What can hang from each mark
noga: buves
sumev: buves nagoz vifi
nagoz: pude sumev
bopoba: buves musuze vifi
nemiz: vifi
zusi: buves
buves: bopoba noga sumev zusi
vifi: nemiz pude

In the rows, zero is written as 128.
Known rows, with every way that one mark hangs from another
noga(buves(bopoba)): [130 137 139 102 114 115 101 172 156 110 104 167 142 124 101 139 136 129
 127 149  69 140 141 173 129]
bopoba(buves(sumev zusi) musuze vifi(nemiz)): [126 124 102 188 100 133 130 148  55 104  38 103 119 108  79 139 116 141
 149 125 126 109  74 111  88]
bopoba(buves(noga) musuze): [120 135 103 133 105 123 127 148  44 103  74 133  99 141  99 120 150 131
 146 150  68 132 127 142  67]
zusi(buves(bopoba(vifi(pude)) sumev(nagoz))): [128 197 121 125  97  82 130 178 113 130 200 109 109  76  97 123 155 124
 130 124 133 135  99 148 166]
vifi(nemiz pude): [169 119 170 124 121  21 131 160 142 141  72 157  94  96  85  90 107 118
 154 167 124 138 137 154 129]
nagoz(pude sumev(vifi(nemiz))): [157 132 146 150 141  55 135 145 161 160  82 117 192 149 131  83  85 155
  97 168  92 129  88 151  98]
nemiz(vifi): [127  97 166 147 124  70 148 153 157 125 104 130 126 162 119 128  95 121
 103 145  81 171 146 164 102]
zusi(buves(bopoba)): [121 162 154 108 122  67 133 174 159 109 158 163 132 144 100 119 141 140
 135 136  50  91 141 161 124]
vifi(pude): [149 123 161 114 125  32 128 149 121 133 113 150  87 105 108 107 131 111
 131 170  98 165 153 162 131]
zusi(buves(bopoba noga sumev)): [ 82 224 129 112 155 128 145 147 101 103 175 157 140 133 110 146 159 126
 141 131  74  81 102 166  64]
vifi(nemiz): [155 114 166 128 110  42 136 159 154 123  59 163 131 135 103 109 105 117
 151 142  98 129 132 159 101]
sumev(buves nagoz(pude)): [154  91 101 110  77  37 130 161 112 118 124 127 192 112 136 109 163 130
 118 125 123 170 152 141 163]
zusi(buves(bopoba noga)): [110 190 130 102 134 118 138 158 127 111 180 148 133 154  95 134 160 133
 140 139  52  89 124 167  92]
bopoba(musuze): [130 123 153 142  95  76 140 156  91 111  81 142 105 146 110 123 141 127
 133 150  67 183 142 154  93]
nagoz(pude sumev(buves(bopoba) vifi)): [123  90 125 137 149  89 145 133 181 131 149 112 214 133 143 121 131 168
  64 152  62 133 101 137 142]
buves(bopoba noga): [110 135 130 110 136 148 151 135 136 103 135 129 132 150 112 154 155 102
 129 141  62 142 121 168  80]
nagoz(pude): [145 108 139 112 122  43 127 153 120 133 112 145 158 148 130 122 133 130
 106 153  83 160 147 154 106]
nagoz(pude sumev): [134 150 132 125 134  47 129 154  96 141 122 142 171 144 153 129 111 138
 101 181  63 142 118 168  99]
buves(bopoba(vifi(nemiz)) noga zusi): [128 116 106 150 118 200 151 126 146 116 129  76 144 149  72 174 140 114
 142 126  97 126  73 144  95]
buves(bopoba sumev(nagoz vifi(nemiz)) zusi): [122 154 119 166 124 180 167 116 164  82  49  66 191 104 110  91 139  90
 142 102 153 134  75 147 105]
bopoba(buves(noga) vifi): [131 108  97 118 103 109 114 151  96 131 136 119 106 150 106 152 130 126
 120 134  72 126 109 137  97]
sumev(buves(noga) nagoz vifi(nemiz pude)): [167 115 114 128 100  86 141 132 147 138 104  92 140  84  87  65 152 124
 148 131 167 160 112 137 157]
bopoba(buves(sumev zusi) musuze vifi): [105 128  93 176 105 143 129 137  33  95  78  95 111 115 103 154 138 135
 128 129  97 139  88 120  92]

Rows
[119 143 116 120 124 166 107 145 132  92  95 135 157 122  92 146 146 120
 138 148  78 132 131 171 127]
noga(buves(bopoba zusi))
[113  79 121 133 126 130 153 124 152  77 121 122 168 119 105 153 164 123
 129 128  75 124 135 143 144]
sumev(buves(bopoba zusi))
[146  82  84 140  99 107 139 113 131 108 113  64 220 123 130  88 170 134
 101 114 132 179 129 132 166]
sumev(buves(zusi) nagoz(pude) vifi)
[ 94 179 114 131 147 176 114 136 106  85  89 142 165 100 106 159 147 113
 136 142  98 125 110 170 103]
noga(buves(bopoba sumev zusi))
[ 83 160 131 156 151 198 167 110 109 101 108  94 136 141 112 135 166 124
 106 130  81 176  80 143  45]
buves(bopoba(musuze) noga sumev(vifi))
[177  85 130 157  79  50 112 185  94 150  64 121  63  93  57 100 107 156
 143 157 120 133 109 110 145]
bopoba(buves musuze vifi(nemiz pude))
[109 193 164 130 146  52 132 141 135 126 137 154 144 140 125  90 128 146
 113 126  83 113 114 152  93]
zusi(buves(sumev(vifi)))
[117 146 111 144 102 189 112 155  92  89  75 122 140 122  77 144 160 136
 142 152  74 158 126 161 118]
noga(buves(bopoba(musuze) zusi))
[146  84 121 146  86 110 154 145 148 108 113  78 125  78  90  77 177 138
 115 130 125 205 128 124 189]
sumev(buves(bopoba(musuze)) nagoz vifi(pude))
[162 129 140 124  99  66 133 137 148 132 104  92 113 100 119  59 140 100
 121 144 131 205 137 156 155]
sumev(nagoz vifi(pude))
[112 161 110 152 152 132 131 118  46 122  77 106  85  93  98  87 146 135
 121 158 116 148  98 125  73]
bopoba(buves(noga sumev(vifi(pude))) musuze)
[137 111 128 132 110 149 145 152 168 136 136 106 131 151  81 166 128 121
 130 127  89 136  82 146  95]
buves(bopoba(vifi(nemiz)) noga)
[109 154 115 125 129  89 141 133  89 118 153 149 153 131 141 156 139 134
 129 164  61 130 109 167  97]
nagoz(sumev(buves(noga)))
[166 112 108 127 111  79 109 161 105 157 107 120  79 104  67 118 111 132
 145 155 126 104 101 127 123]
bopoba(buves(noga) vifi(nemiz pude))
[132 113 121 125 126  28 128 152 106 135 141 155 190 124 149 137 126 159
  98 169  70 133 124 152 133]
nagoz(pude sumev(buves))
[151 122 134 167 145  74 141 114 148 135  90 101 154  86  98  85 110 152
 130 174 120 117  92 140 158]
nagoz(sumev(buves(zusi) vifi(nemiz pude)))
[126 143 139 143  81 101 131 188 124 126 181 123 106 153  77 146 150 170
 120 129  47 138 110 135 132]
zusi(buves(bopoba(musuze vifi)))
[120 132  94 174 115 124 120 137  21 114  92  92  75  77  85 136 139 136
 131 151 123 147  94 114 120]
bopoba(buves(sumev zusi) musuze vifi(pude))
[137  88 100 142 100 111 114 142 104 109 106 103 122 138 104 143 124 125
 123 131  79 123 115 131 129]
bopoba(buves(zusi) vifi)
[122 118  74 136 112 163 119 124  72 111 129  87 120 150 101 159 144 118
 130 132  81 120 101 137  97]
bopoba(buves(noga zusi) vifi)
[ 90 149 129 143 156 159 158 113 115  72 100 120 157 115 123 158 147  94
 131 132  91 129 106 160  83]
buves(bopoba sumev zusi)
[129 162 112 122 109  66 137 149  77 114 101 125 182 108 152 114 147 102
 121 130 140 175 125 159 101]
buves(sumev(nagoz(pude)))
[105 242 111 123 118 118 139 135  92 116 156 110 157 133 129  86 161 118
 135 112 119 132  96 163  83]
zusi(buves(noga sumev(nagoz vifi)))
[119  94 128 140 106  90 139 158 162 126 185 122 154 124 128 182 124 151
  92 142  50 138  93 142 157]
nagoz(sumev(buves(bopoba(vifi))))
[183 126 149 134  95  52 135 150 169 140  64  95 121  93  94  42 120 107
 143 139 159 174 121 149 154]
sumev(nagoz vifi(nemiz pude))
[105 152 121 149  95 159 107 175  95 122 121 132 124 110  91 179 144 150
 112 133  88 180  90 142 113]
noga(buves(bopoba(musuze vifi) sumev))
[161  92 131 123  92  44 134 136 156 127 122 103 133  82 115  67 156 123
 118 132 139 192 143 139 191]
sumev(buves nagoz vifi(pude))
[118 129  94 160 115 215 149 125  70 119 160  52  84 120  63 170 179 125
 128 156  92 192  88 137 115]
buves(bopoba(musuze vifi(pude)) noga zusi)
[151 107 105 131  99  99 115 161 118 139  95 123 113 142  84 135 110 133
 141 131 100  96  93 130  94]
bopoba(buves(noga) vifi(nemiz))
[105 139 123 136 118 170 157 142  96  99 114 115 116 151  96 150 169 118
 135 146  58 169 117 156  69]
buves(bopoba(musuze) noga)
[113 188  68 124 119 181 110 146  78  93  95 103 215  87 119 134 167 111
 130 131 145 149 107 166 126]
noga(buves(bopoba sumev(nagoz(pude)) zusi))
